Each row was made from one small tree. The marks that hang from a mark follow it in brackets, in the order of their numbers. Every link used is in the known rows. Write each row's tree.
Known rows:
j51{j310}: -0.36 -1.67 +2.12 +0.10 -0.77 +0.48 +0.77 +4.14 +2.04 -0.37 +5.29 -2.00 +0.86 +0.36 -1.73 +1.12 +1.78
j310{j329}: +1.25 -0.04 +1.19 -2.23 +2.93 +1.89 +1.90 +1.49 +1.24 -0.07 +2.30 +1.09 +1.18 -2.43 -0.25 -0.43 +3.61
j788{j310{j51{j680{j115 j293}} j329}}: +0.43 -0.03 -2.16 -3.31 +3.22 -2.52 +1.43 +5.16 -1.58 -0.62 -0.15 +0.35 +1.43 -2.41 +1.67 -1.87 -1.52
j51{j310{j293 j329{j41}}}: -1.05 +1.30 -2.36 -2.30 +1.37 -0.29 +0.41 +1.10 -1.13 +0.32 -0.38 -1.20 +2.06 -1.55 +1.66 -1.32 +1.52
j41{j329}: +3.94 -4.01 +3.13 -1.25 +0.44 +2.99 +3.82 +0.45 +2.54 +1.43 +7.47 -1.09 +0.90 -1.92 -3.48 +1.42 +3.67
j788{j310{j293}}: +3.58 -2.27 -1.07 -1.38 +0.42 -2.11 +0.23 -0.29 +0.30 -1.30 +1.47 +0.09 -0.07 -2.69 -2.20 -4.07 -0.44
j51{j310{j293 j329}}: -2.53 +0.39 -2.07 -1.15 +0.91 +1.76 +0.94 +1.51 -0.20 +0.13 +0.78 -1.12 +1.15 -1.53 -0.08 -1.13 -0.47
j788{j310}: +3.98 -2.65 +1.32 -2.25 +0.63 -2.97 +0.67 +1.88 +1.60 -2.19 +4.43 -0.26 +0.16 -1.96 -2.33 -1.89 +2.75
j680{j51 j115}: +3.74 -1.33 +3.15 +0.75 +1.91 -0.52 +1.19 +5.91 +4.28 +1.16 +4.71 +0.86 -1.05 +2.77 +1.49 +1.61 -4.82
j115{j680{j293}}: +4.33 -4.55 +3.87 +3.80 +2.15 +0.87 +2.16 +3.25 -0.19 +2.13 +3.58 +2.57 +4.68 -0.01 -0.10 -1.08 -2.13
j788{j310{j51{j680} j293 j329{j41}}}: +0.30 +2.32 -3.61 -4.43 +2.19 -1.93 -0.38 +1.02 -4.90 -0.18 -4.97 +0.64 +2.83 -5.64 +0.95 -3.91 +1.67
j329{j41}: +4.78 -0.52 +2.81 -1.38 +1.26 -1.11 +0.56 +1.38 +1.10 +0.44 +2.74 +0.32 +1.92 -1.55 +0.32 -0.53 +5.19
j115{j310{j51 j329{j41}} j680}: +0.90 +0.17 +1.96 +0.45 +5.74 +1.43 +4.41 +3.74 -7.78 +2.94 -2.23 +2.00 +4.90 -2.81 +1.51 -0.42 +1.72
j51{j310{j293 j329{j41}} j680}: -2.04 +2.00 -1.53 -3.01 -1.46 +0.01 +0.48 +2.71 -3.11 +1.60 -0.80 -1.64 +4.16 -4.06 +2.22 -0.05 +2.53
j115{j310{j293}}: +1.45 -2.55 +1.42 +1.61 +1.22 +1.38 +3.40 -0.07 -2.35 +2.54 +1.61 -0.35 +0.10 -1.64 -1.41 -2.27 -0.85
j680{j293}: +2.91 -3.66 +2.20 +1.99 +1.95 +0.01 +1.11 +1.60 +3.00 +1.11 +4.23 +0.61 +1.19 +1.37 -0.04 -1.83 -0.57
j51{j310{j293}}: -0.75 -1.16 -0.26 +0.81 -0.96 +1.27 +0.42 +1.94 +0.62 +0.53 +2.44 -1.63 +0.57 -0.45 -1.71 -1.02 -1.40

Write each row's tree:
-0.93 -0.54 -1.77 -2.65 +2.96 -1.63 +0.40 +3.47 -2.04 -0.60 -0.89 +0.41 +2.48 -2.72 +0.64 -2.63 +0.29 : j788{j310{j51{j680{j293}} j329}}
-0.15 +0.45 -0.58 -2.59 +0.31 -2.84 +2.14 +6.88 -0.42 +1.33 +3.13 -1.96 +3.49 -0.36 +5.36 +1.72 +0.36 : j51{j310{j329{j41}} j680{j115 j293}}
+0.13 -0.37 +0.44 +1.46 +2.16 +0.13 +0.53 +4.20 -2.53 +2.21 -0.59 +1.41 +5.08 +0.72 +2.91 +0.13 -4.27 : j115{j680{j51{j310{j293 j329{j41}}}}}
-0.99 -0.49 -0.04 +2.21 +5.18 +4.14 +4.46 +1.92 -8.13 +3.72 -4.14 +2.60 +3.74 -3.53 -0.43 -2.36 -3.56 : j115{j310{j51 j293 j329} j680}
+0.15 +1.79 -3.68 -3.95 +2.20 -0.88 +1.06 +3.26 -3.48 -0.15 -3.09 +0.61 +0.88 -5.29 +0.19 -2.84 -2.23 : j788{j310{j51{j680{j115}} j293 j329}}
-0.77 +1.10 +0.37 +0.88 -0.01 +4.11 -0.12 +1.78 -3.03 +2.89 -3.25 +0.94 +2.21 -4.36 -2.19 -2.25 -1.66 : j310{j51{j680} j293}
+2.19 -4.05 +5.58 +4.28 +2.34 +0.93 +3.72 +5.06 -2.88 +3.49 +3.46 +1.62 +3.55 +1.44 +0.49 +1.23 -4.05 : j115{j310 j680{j51}}
+1.08 +1.66 -4.22 -3.92 +4.46 -2.14 -0.46 -0.29 -3.33 -1.22 -4.68 +0.94 +1.20 -3.67 +0.52 -4.94 +0.85 : j788{j310{j51 j293 j329{j41}}}
-1.66 +1.67 +0.74 -3.68 -1.30 -0.58 +0.91 +4.95 -1.73 +0.64 +2.22 -2.02 +4.35 -3.19 +2.25 +2.15 +5.66 : j51{j310{j329{j41}} j680}
-1.62 -1.59 -0.46 +0.88 +3.37 -2.63 -0.46 +4.39 +2.63 +1.02 +2.44 -0.74 +2.37 +5.60 +5.35 -0.04 -3.93 : j680{j51{j310{j329{j41}}} j293}
-1.87 +2.15 -1.14 -1.48 +3.00 +1.69 +2.83 +1.32 -7.54 +3.64 -4.94 +0.26 +2.92 -4.63 +1.79 -2.14 +1.11 : j115{j310{j51{j680} j293 j329{j41}}}
-0.01 +1.37 -1.99 -1.32 +2.36 -1.98 +0.59 +5.07 +1.25 +1.07 +0.64 -0.67 +0.18 +2.66 +4.71 +0.63 -5.84 : j680{j51{j310{j293 j329{j41}}} j115}
+0.83 -2.08 +0.10 -0.61 +1.06 -2.11 -0.06 +3.79 -1.14 -0.21 +0.61 -0.19 +2.00 -1.71 -0.87 -2.54 -0.53 : j788{j310{j51{j680{j293}}}}
-1.13 -1.19 +0.83 +2.43 +1.83 +1.81 +0.81 +4.58 -1.63 +2.11 +0.35 +1.59 +4.38 +0.86 +1.21 +0.37 -6.19 : j115{j680{j51{j310{j293 j329}}}}
+2.62 -2.49 +3.60 +1.51 +2.49 -1.00 +3.66 +6.02 +1.36 +2.32 +5.02 -0.29 -1.41 +3.29 +2.01 +1.82 -5.34 : j680{j51 j115{j310}}
+3.46 -2.17 +2.69 +0.37 -0.54 -0.61 +2.29 +5.42 +1.52 +2.33 +4.65 +0.06 +1.96 -0.96 +1.74 +0.62 -1.53 : j51{j680{j115 j293}}
-2.90 -0.67 +0.87 +0.35 +3.76 +2.01 +3.63 +3.64 -4.63 +3.09 -0.87 +0.11 +2.52 -1.72 +1.52 -1.01 -0.20 : j115{j310{j51{j680{j293}} j329}}
-1.74 +2.08 -2.46 -0.77 +4.68 +4.35 +0.53 -0.04 -2.27 +1.30 -4.73 +2.11 +0.76 -3.22 -0.84 -3.56 -1.69 : j310{j51 j293 j329}
+0.24 -0.21 +2.41 -1.29 -3.20 -0.31 +2.02 +7.88 +0.63 +1.05 +5.70 -2.57 +1.63 -1.70 +0.11 +3.52 +0.61 : j51{j310 j680{j115}}
+0.21 -2.03 +1.46 +0.53 -2.07 -1.52 +2.01 +7.66 +1.35 +1.73 +5.81 -2.46 +2.07 +0.72 +2.01 +1.96 -2.51 : j51{j310 j680{j115 j293}}
+1.55 -0.54 -0.89 -0.22 +6.66 -1.79 +4.41 +4.31 -2.50 +2.35 +0.02 +0.24 +0.51 +1.47 +4.65 -1.39 -2.46 : j680{j115{j310{j51 j329{j41}}} j293}
-3.31 -1.07 +0.15 -0.84 -0.60 +0.08 +1.29 +5.03 -0.04 +1.25 +3.34 -1.73 +3.95 -0.63 +2.20 +0.98 +0.56 : j51{j310{j329} j680{j293}}
